What can hang from each mark
lebuv: dasir
kape: febug pego
dasir: lebuv pego tafolud
febug: dasir
tuzok: dasir kape vavo
pego: kape
tafolud: kape vavo
vavo: kuzaz pego
kuzaz: dasir kape

Every row comes from one small tree of marks. The marks that hang from a mark follow it in brackets, in alphabetical order. Every link used is in the known rows. Which tree was each row made from?
Known rows
tafolud[kape vavo]: [ 15.2  -6.4 -16.6   0.4  -1.5  26.5  -6.3  20.3  -7.1 -24.0 -15.8  -5.0
   7.9  -4.0   6.1  -7.9  -2.4  10.2   9.4 -19.4  25.5 -11.1   2.9   8.2
 -13.8   7.6]
pego[kape[febug[dasir[tafolud[vavo]]]]]: [ 14.6  11.3  -5.0  -9.3  28.8  -8.7  12.8  16.7  -6.6  -8.3 -50.1  -9.2
  10.6  13.2 -14.8   9.3   1.4  33.1 -41.1 -19.9   9.2 -12.6  -2.2  21.1
   6.7  16.3]
kape[pego]: [  5.7   0.6   1.2 -10.3  -3.0   5.4  -0.3 -14.0  -8.9  -4.5   5.1 -12.9
  -7.3   8.9  -4.1   4.1  12.6  18.7 -10.8 -20.3   6.0   9.2   8.6 -15.1
   8.7  13.0]
tafolud[kape[febug] vavo[kuzaz pego]]: [ 10.0  -2.2   3.8  -5.2  13.5   2.9   4.6   3.2  11.0 -12.1 -21.4  -8.7
  -8.0   3.1 -13.2 -27.3  26.9  14.1  -8.1 -26.2   2.0  -0.8   7.7   3.3
 -12.1   0.7]
kuzaz[dasir[tafolud]]: [ 14.9  19.4  11.8   9.1   5.5  -4.3  -4.5  -0.8 -27.8  -7.0  -4.3 -18.3
   3.2  12.7  -1.2  16.7   0.0  12.7 -17.0  -7.6   5.2  -3.1  12.8   6.9
   2.5   4.1]
febug[dasir[lebuv]]: [ 12.8   8.6   4.4 -14.1 -12.4  -5.6   4.4  13.1   0.0 -12.0  -5.1 -11.5
   2.8  17.3  -3.8   5.4 -15.6  28.1 -35.3 -16.7   0.1 -16.6  15.1 -12.5
   2.1  19.3]
febug[dasir]: [  8.6   0.9   6.7  -8.4  -3.8  10.7   0.5  27.8   4.8 -18.3  -4.1  -5.7
   8.5  21.0 -10.2  -0.8 -21.5  17.6 -27.1 -15.8  18.1  -7.4   4.1 -14.0
  -3.0  13.6]
kape[febug[dasir] pego]: [  0.6  10.6   8.5 -19.5  14.3  -4.9   8.6 -14.3   4.5  -9.6   9.5 -16.8
  -2.5  16.9 -16.5  24.7  11.5  36.4 -29.3 -21.1   8.4   5.4   8.1 -18.0
   0.4  23.2]
tafolud[kape[febug pego]]: [ -5.1  -4.4   4.9 -17.2  19.0   4.4   1.5 -27.5  -6.9  -6.3  17.9 -20.4
  -6.4  -2.1  -5.9  13.0  22.4  35.9   0.4 -27.5  11.2   6.1  11.9  -6.1
  -6.2  13.9]
lebuv[dasir[tafolud]]: [ 19.5  12.5  14.3   5.1  -4.6  10.8   6.5  24.4 -17.1  -3.9 -14.9 -28.1
   8.5   8.6  -1.5  16.4 -10.0  24.8 -31.8 -15.9   6.8  -5.0  10.3  12.8
  11.5   1.7]
febug[dasir[lebuv pego[kape]]]: [ 22.1  -6.2   2.7 -16.5   2.6 -19.3   4.7  -5.1 -16.3  -8.1 -14.8 -13.3
  -4.1  14.9 -14.7  -7.4  -1.0  54.7 -44.0 -13.9 -15.3 -13.4  15.7  -5.0
  14.4  13.2]
pego[kape[febug[dasir[lebuv]]]]: [  3.6   8.2   3.3 -26.3  12.8 -30.2   6.2  -5.2   0.2  -2.2 -14.8 -15.4
  -0.6  16.4 -15.5  -0.8   3.1  44.9 -41.4 -21.6 -11.7 -10.7  15.5  -0.2
   2.5  21.2]
vavo[kuzaz[dasir[tafolud]] pego[kape]]: [ 14.4   2.0  19.8   5.4  18.1  -8.4   2.4  -4.7 -14.7  12.3 -42.3 -12.1
 -12.6  26.7 -18.6 -30.6  17.5   8.8 -34.8 -10.8 -22.8   0.4  11.7   8.2
  23.4  -2.7]
vavo[kuzaz pego[kape]]: [ 10.0 -15.1  10.8  -8.9   5.6  -8.6   1.7   7.0   6.6   5.1 -39.6  -4.2
 -13.4  20.4 -23.7 -51.7  16.2   3.5 -29.7 -20.6 -13.6   4.5   3.7  -8.4
  15.1  -3.0]
vavo[kuzaz[dasir kape]]: [ 10.6  12.3  22.3   4.7  -3.5  -7.5 -18.2  -2.2 -37.3  -7.8  30.5 -25.3
   7.3  19.8  -8.9 -13.6   2.8  -7.4  -7.1  -3.1   5.3  10.6  25.9  -2.5
  -9.4  11.9]
tuzok[kape]: [ 11.5   3.8   1.4  -2.7  -8.4  -6.3  -5.8  22.5 -12.9 -15.7  -4.1 -11.6
  -6.8  14.4  -5.8  -5.9   0.4  18.6 -16.8   5.3   4.2 -15.0  12.4  -6.6
   6.4   6.2]
kuzaz[dasir[tafolud] kape]: [ 12.6  17.7  14.8  10.1   0.0  -7.1  -8.2  -3.6 -43.0  -9.1  22.2 -29.3
   9.3  13.9  -1.6  14.9 -11.4   8.6 -11.4  -3.2   8.2   2.9  14.0   7.2
  -3.8  11.6]
kape[febug[dasir[lebuv pego tafolud]]]: [ 18.7  24.3  20.3 -15.3  12.4 -38.8  20.7 -21.3 -18.5  -8.5   2.6 -24.0
  -2.5   7.4 -15.9  32.0  19.0  69.2 -56.5 -18.2 -15.4 -16.0  18.0   3.0
   6.7  14.9]
kuzaz[dasir[lebuv tafolud] kape[febug pego]]: [  8.2  35.1  16.6  -4.2  10.6 -27.4   5.1 -59.3 -50.9   4.9  41.6 -44.4
 -10.2   6.3  -0.4  41.3  25.9  40.4 -21.1 -11.8 -18.2   6.5  28.0   5.1
   7.5  31.6]
tuzok[dasir kape vavo[kuzaz pego]]: [ 11.3  -4.7   8.2   3.2  -6.8  22.9  -7.2  38.4  -9.9 -10.5  -7.1  -5.4
  -4.4  21.8 -14.4 -42.0   6.2  26.2 -53.2  18.4 -21.7 -24.5  -5.9 -23.4
  31.9  -7.5]
vavo[kuzaz pego[kape[febug]]]: [  3.8  -6.5  15.7 -15.2  18.7 -31.0   6.3  -7.1   7.4   7.4 -29.5 -11.7
 -12.9  18.4 -29.7 -38.2  27.8  18.9 -31.6 -25.5 -18.3  10.5   8.0  -6.2
   7.0  -1.5]
tafolud[vavo[pego]]: [ 21.0   2.0 -14.3   6.7  -9.5   6.3   4.1  17.1   6.5 -20.1 -25.7  -4.0
  -8.5  11.1  -4.4 -17.6   0.9   7.0 -11.7 -21.1   4.1   0.2  -2.7  -9.6
  -1.0   4.7]
pego[kape[febug]]: [  0.0   0.2   3.8 -19.1  15.9 -28.8  -1.8  -3.9  -9.0  -2.1 -10.2 -11.9
  -0.4   8.3 -14.4  -8.4  15.8  26.8 -18.3 -22.6   0.2   5.3   5.9   3.0
  -2.1   5.8]
vavo[kuzaz pego]: [ 12.0  -3.2  15.4  -4.7  -6.9  -5.3   2.2   9.6   8.7  -3.9 -17.2  -6.1
 -11.7  20.2 -19.4 -34.9  12.9   3.0 -24.3 -21.5  -7.7   1.8   7.8 -16.6
   5.7  -2.7]
tuzok[vavo[kuzaz[kape]]]: [ 12.7   0.0  12.8  -4.3 -10.4  10.8  -9.5  16.0 -35.9  -9.9  22.6 -15.7
  16.8   8.6 -11.0 -26.6  14.6   3.6 -22.7  -8.5   5.3  -6.0   1.1 -12.7
   9.6   4.4]
kape[febug pego]: [  0.5  11.0   4.8 -16.7   9.6 -17.4   5.4 -29.6  -7.5  -2.9  16.1 -19.7
  -8.7   4.3 -10.4  19.9  32.4  29.8 -15.1 -24.5   0.8  12.7  10.2 -12.2
  -0.8  15.8]
dasir[pego tafolud[vavo]]: [ 33.2  14.0  -2.8   5.3   2.0  -6.0   9.3   5.6 -32.3 -18.0 -20.9 -13.5
  -0.6  -1.6  -5.1  13.8  21.1  36.9 -22.6 -15.0   3.1 -10.0   5.0  14.4
   6.4   2.7]
kuzaz[dasir]: [ 10.8  12.4   3.7   5.2  -0.4  -1.1 -13.6   2.8 -18.1 -12.4  11.9 -16.1
   2.5  15.5   0.4   4.6  -2.1   6.7  -4.9  -7.8   7.1   3.9  17.0  -5.2
  -7.7   7.3]

Write each row's tree
[ 16.9  17.5   1.8  -0.5  18.5  -1.3  20.4  14.7  11.2 -20.5 -33.8  -9.3
  -3.1  16.4 -18.7  11.5  -1.2  32.1 -42.0 -21.0   4.3  -8.4  -6.3   3.2
  -0.6  11.6]  kape[febug[dasir[tafolud[vavo[pego]]]]]
[ 11.3  18.5  -7.8 -11.2  16.8   2.6  15.9 -37.2 -20.1   0.0 -14.3 -24.7
  -9.1 -10.8   7.6  30.2  37.7  47.9 -14.3 -27.5  -5.1 -17.2  14.5  19.1
   6.6  21.9]  dasir[lebuv tafolud[kape[febug pego] vavo]]
[ 10.9  14.2  21.7  -3.5   9.1  11.1   1.7 -40.4 -31.4  16.1  -7.1 -27.6
 -11.2   7.0   3.7   9.2  31.4  25.8 -15.5 -12.7 -18.4 -13.3  34.2  11.9
  22.4  15.2]  vavo[kuzaz[dasir[lebuv tafolud[kape[pego]]]]]
[  4.6  -0.4  -2.2  -4.7  -4.1  15.7  -6.4   8.7 -15.7 -10.8  10.3 -17.3
 -10.0  15.8  -2.1   0.8  -0.2  35.9 -30.4  12.7  -4.5 -11.2   4.9 -15.0
  19.3  15.2]  tuzok[dasir kape[pego]]
[ 30.4  20.4  16.8  11.5  -7.4  18.3   4.5  29.3 -34.3  -6.4 -14.1 -35.8
  16.3  11.0  -3.6  -1.7  -1.8   2.7 -31.2 -11.1   8.5  -2.5  12.3  27.8
   6.3  12.7]  lebuv[dasir[tafolud[vavo[kuzaz[kape]]]]]
[ 13.9   9.9  18.0 -14.4  14.6 -27.9  11.2 -33.0 -29.9  -3.4   7.3 -28.0
  -7.0 -12.0  -5.0  22.7  30.9  70.1 -28.2 -21.1 -10.6 -17.6  21.5  12.3
  -0.5   3.1]  dasir[lebuv pego tafolud[kape[febug]]]
[ 12.4   5.5   5.8 -21.7  11.0 -52.8   5.1 -32.4 -27.9   0.4   3.8 -23.9
 -13.0   0.8 -13.3  -1.2  37.4  60.9 -32.9 -21.3 -25.8  -3.0  20.4   2.3
   5.8   8.0]  dasir[lebuv pego[kape[febug]]]
[ 18.7  13.1  -7.9  15.0  11.3  27.9  -7.1   6.1 -26.9 -16.4 -20.8 -13.8
   8.9   0.1  10.2  11.7  -3.1  13.9   3.9  -8.9  17.9 -14.3   9.6  24.6
  -5.2   6.4]  kuzaz[dasir[tafolud[kape vavo]]]
[ 27.5  14.3   6.3   6.0  18.7  11.5   9.3   5.5 -27.8 -14.9  -7.2 -37.0
   7.6 -10.2  -4.0  26.8  17.2  59.7 -23.3 -16.1   8.1  -6.1  15.6  33.4
  -2.6  -0.2]  lebuv[dasir[pego tafolud[kape[febug] vavo]]]
[ 20.5  20.9  -9.2  10.3   3.5  15.6  -3.0  -5.8 -31.7  -9.3 -18.6 -21.3
   1.2  -2.6  15.2  17.2   4.7  24.7  -3.0  -9.1   0.8 -24.8  20.9  26.9
  -0.5  12.0]  kuzaz[dasir[lebuv tafolud[kape vavo]]]
[ 24.9  -8.4   6.1  -2.1   0.2  -0.2  -1.3  11.3 -25.4  -3.4 -10.0 -26.8
   0.3   8.8 -12.0  -8.1   1.5  43.4 -32.2 -13.1  -3.9   6.2  14.4   9.2
  15.6  -1.8]  lebuv[dasir[pego[kape]]]
[  8.5  24.0  16.0 -17.7   7.6 -26.6  17.5  -6.9  -5.6  -4.4  -9.5 -19.9
   2.0  12.4 -10.6  29.4   3.4  47.3 -49.9 -20.8  -7.5 -18.7  15.1   3.1
   3.4  18.9]  kape[febug[dasir[lebuv tafolud]]]
[ 30.3   1.6  -5.9  13.3   5.0  19.9  12.1  25.8  -5.4  -0.4 -61.1 -21.6
  -5.2  13.3  -5.0 -13.7  -7.6  20.0 -36.9 -19.3  -7.0  -6.3  -4.1  23.2
  25.6   2.2]  lebuv[dasir[tafolud[vavo[pego[kape]]]]]
[  3.3  13.4   6.1 -13.4  10.8 -18.9   3.1 -15.9 -15.2  -3.2  14.3 -21.2
 -19.1  11.8 -12.7  16.1  33.7  37.7 -18.6  -3.2  -5.1  -0.9  16.6  -8.1
  10.1  17.9]  tuzok[kape[febug pego]]
[  7.6   2.4 -10.1  -6.9  13.7   5.3  -4.4   6.7  -5.8 -21.0  -5.8 -11.6
   7.4  -7.1  -0.4   3.9  11.5  21.9   4.9 -23.2  22.3  -4.0   8.5  11.0
 -21.7   9.2]  tafolud[kape[febug] vavo]
[ 17.4  25.6  37.2   2.8  19.5 -35.9   0.0 -32.0 -56.1  -4.0  36.1 -39.3
   1.0  10.7 -21.5  13.6  37.5  32.7 -29.2  -2.0 -11.5  12.8  28.3  13.1
  -4.4   6.2]  vavo[kuzaz[dasir[pego tafolud] kape[febug]]]
[ 21.7  24.2  -2.7  18.4   1.6   6.8  -7.9   5.7 -46.4 -17.2   7.2 -24.9
  11.2  10.3   5.3  14.6  -8.0   3.5  -3.8  -3.3  12.6  -2.1  10.2  18.4
  -5.8  16.9]  kuzaz[dasir[tafolud[vavo]] kape]
[ 11.8  -8.1  19.7  -0.1 -13.7  -6.7  -0.6   8.7  -8.3 -10.1   7.6 -17.7
  -5.7  20.3 -20.0 -38.1  -0.3  -2.3 -19.3 -16.4  -2.7  10.7   9.4 -15.5
   1.3   5.7]  vavo[kuzaz[kape] pego]
[ 23.4   4.9  17.6  -3.5   5.9  -2.1  11.4   8.0 -16.4 -15.7 -11.8 -12.7
   4.5  14.8 -16.8  15.8  -4.7  46.7 -43.3 -12.7   5.5 -12.0   5.6  -0.6
   9.8   5.7]  febug[dasir[pego tafolud]]
[ 16.7  -0.3   4.0  -2.2  13.3  29.9   7.3  -9.4 -17.4  -0.5 -36.8 -12.6
  -3.4  -1.2  -2.9  -1.7  32.2  13.2 -11.1 -21.8   7.1 -13.8  10.4  18.2
  13.5  13.0]  dasir[tafolud[kape[pego] vavo[kuzaz]]]
[ 13.9  16.9   6.7  -9.8  18.5 -52.4  -4.6 -44.0 -42.5   4.8  16.3 -28.3
 -13.4   5.5 -11.3   8.5  35.7  59.1 -25.3 -11.2 -28.6   4.1  31.2   6.5
   3.4   8.3]  kuzaz[dasir[lebuv pego[kape[febug]]]]
[ 30.5   8.5  -5.1   0.9   0.8   1.0   9.4 -11.2 -34.7 -13.1 -20.1 -18.7
  -3.1 -13.2   7.3  10.0  20.1  50.8 -17.8 -18.2  -3.0 -26.6  15.0  22.5
   6.5   6.0]  dasir[lebuv pego tafolud[kape vavo]]
[  7.9  22.9  18.9 -16.0   6.5 -16.6  19.3 -34.4 -24.9  -3.2  22.4 -36.7
  -2.3  13.1  -8.9  35.5   9.6  50.1 -42.9 -21.3  -9.3  -6.6  13.2  -1.7
  11.8  38.2]  kuzaz[kape[febug[dasir[lebuv tafolud]] pego]]
[ 29.7  25.6   4.4  -1.2  18.0 -20.0  13.6  13.3 -25.4 -25.2 -16.9 -19.4
  -3.9  12.9 -19.8  26.2  18.0  58.9 -48.9   8.1  -1.0 -23.9  13.7  15.4
   7.9  13.8]  tuzok[kape[febug[dasir[pego tafolud[vavo]]]]]
[ 15.5  -0.7  16.1   4.1   0.3  33.7   2.3  25.1 -12.8  -5.5 -15.3 -28.0
  10.7   0.2   5.8  10.7 -19.9  27.8 -19.8 -18.3  18.9 -11.7  13.3  19.0
   5.8  -2.2]  lebuv[dasir[tafolud[kape]]]
[ 28.5  32.0   3.0  -8.6  12.7 -26.0  21.2 -11.8 -22.2 -14.5 -14.9 -21.2
   0.6   2.8 -10.4  33.3  25.3  64.4 -50.3 -17.5  -9.6 -20.7  13.9  14.0
   2.0  19.2]  kape[febug[dasir[lebuv pego tafolud[vavo]]]]
[ 24.7  32.6  -4.9  10.9  -2.6   3.9   2.8 -38.0 -54.2  -3.4  13.6 -36.3
  -5.5   6.2  11.1  29.2  18.2  22.1 -10.0  -5.1 -11.0  -4.4  18.0  13.6
  14.0  33.1]  kuzaz[dasir[lebuv tafolud[vavo]] kape[pego]]
[ 27.8  13.6  11.5   9.5   4.9  -0.6 -13.9   4.7 -54.1  -9.6  19.6 -17.8
  -4.6  13.3 -14.8 -12.1  40.9  33.7 -32.1  24.7 -15.9 -14.7  22.6  -6.3
  23.6  -7.2]  tuzok[kape vavo[kuzaz[dasir[pego]]]]
[ 37.6   8.2  -2.5   7.7   8.2   4.3   8.7  16.1 -35.6  -4.9 -42.3 -27.4
   4.2   2.6  -4.9   3.5  10.9  43.6 -37.8 -13.0  -3.1  -6.3   4.9  33.0
  20.9   1.1]  lebuv[dasir[pego[kape] tafolud[vavo]]]
[ 13.2 -17.4   3.7  -6.7   6.0   9.6   0.5  15.1  -5.7   2.7 -33.5   0.1
  -3.6  16.6 -21.2 -57.2  23.8  11.5 -36.7 -15.1 -18.0  -8.3 -11.1 -14.5
  31.4 -10.0]  tuzok[vavo[kuzaz pego[kape]]]
[ 32.7  27.1   1.8   4.2  -5.1 -19.3  -4.5 -19.6 -38.8  -5.3   0.3 -20.7
  -6.2   7.8  -3.0  -3.5  43.9  28.4 -21.0  -3.5 -22.6  -5.6  34.2  10.8
   1.3   8.5]  tafolud[vavo[kuzaz[dasir[lebuv pego]]]]
[ 19.2   2.0  12.6  -9.5  16.2 -25.6   1.6  -6.3 -23.8  -2.5   3.2 -33.4
  -0.5   5.7 -17.2   4.9  17.6  58.1 -35.2 -16.4  -8.2  12.7  15.2  11.8
   7.0  -1.3]  lebuv[dasir[pego[kape[febug]]]]
[ 20.9   7.7   0.9  -1.3  24.7  -5.7   8.8 -10.2 -25.5 -18.1  -9.7 -17.9
   2.2 -12.6  -6.6  19.6  31.8  49.8 -14.1 -20.0  10.9 -11.1   8.5  23.9
  -9.1   2.6]  dasir[pego tafolud[kape[febug] vavo]]
[ 16.0 -12.3 -14.2   5.1  -1.1  24.2  -1.4  18.0  10.0 -24.8 -24.6  -3.4
  -6.5   2.7  -0.7 -24.1  -5.9  11.9   4.9 -21.7  13.1  -5.5  -0.9  -1.8
  -6.8   2.6]  tafolud[kape vavo[pego]]
[  6.6 -13.9 -13.8  -6.8  -5.6  10.8  -2.0  12.1 -11.6  -2.4 -15.5  -7.5
  -3.5   9.7  -1.7 -37.7  -3.0  45.9 -50.0  -6.7 -31.5 -21.2 -17.3 -20.6
  33.6  -1.2]  tuzok[dasir[lebuv] vavo[pego[kape]]]
[ 10.2 -17.6  -7.8  -3.4   1.0  13.5  -2.3  13.7  -8.4  -6.4 -25.5  -1.6
  -4.0  11.5 -12.4 -38.7   5.0  21.2 -27.8 -17.7  -9.6  -8.5 -16.9 -18.7
  28.2  -7.6]  tuzok[vavo[pego[kape]]]
[  3.6  20.5   8.2 -14.9  -0.9 -11.6  -5.7  14.0 -29.2  -1.0  11.8 -18.9
   0.1   7.4  -7.0 -11.7  32.6  51.2 -58.1  17.8 -31.6 -33.4  13.5  -9.5
  23.5   3.2]  tuzok[dasir[lebuv] kape[febug] vavo[kuzaz]]
[ 10.9  10.7   7.3 -11.1  28.7  11.4  11.3 -22.1 -16.8   0.4 -25.1 -19.3
  -4.0  -3.4  -7.4  10.2  50.8  24.4 -14.0 -24.8   4.6  -5.4  11.5  20.6
   4.6  14.1]  dasir[tafolud[kape[febug pego] vavo[kuzaz]]]
[ 20.4   2.2   3.7   6.9 -10.7   1.8   0.8  16.2  -9.2 -19.6  -6.9 -15.4
  -4.4  14.9 -13.8 -36.6   5.8  -6.3 -13.0 -15.4   0.4   7.3   5.9  -4.0
  -3.7  10.8]  tafolud[vavo[kuzaz[kape] pego]]
[ 12.6   8.5  15.4 -13.3  14.4 -24.1   6.1  -3.2  -8.4 -19.8  19.2 -15.9
   2.2  13.0 -24.2  15.7   7.9  53.9 -38.1 -16.0   6.1   3.5  12.2 -11.5
  -9.2   9.8]  kape[febug[dasir[pego]]]
[ -0.2   2.0  13.3 -12.7  24.6   7.9  11.0 -28.2 -12.1   0.5  -0.4 -23.1
  -6.3  -5.2  -5.1  24.2  24.2  41.5 -12.9 -29.4   7.6  -1.3   7.0   5.7
   4.6  10.7]  dasir[tafolud[kape[febug pego]]]
[  6.7   4.2  -0.1 -14.1  20.6  15.8   2.3 -19.3  -5.6  -3.8 -10.0 -16.1
  -4.0  -2.6  -8.8  -2.2  46.1  21.7  -2.2 -25.3   7.8   4.6  15.7   9.6
  -4.9  13.7]  tafolud[kape[febug pego] vavo[kuzaz]]
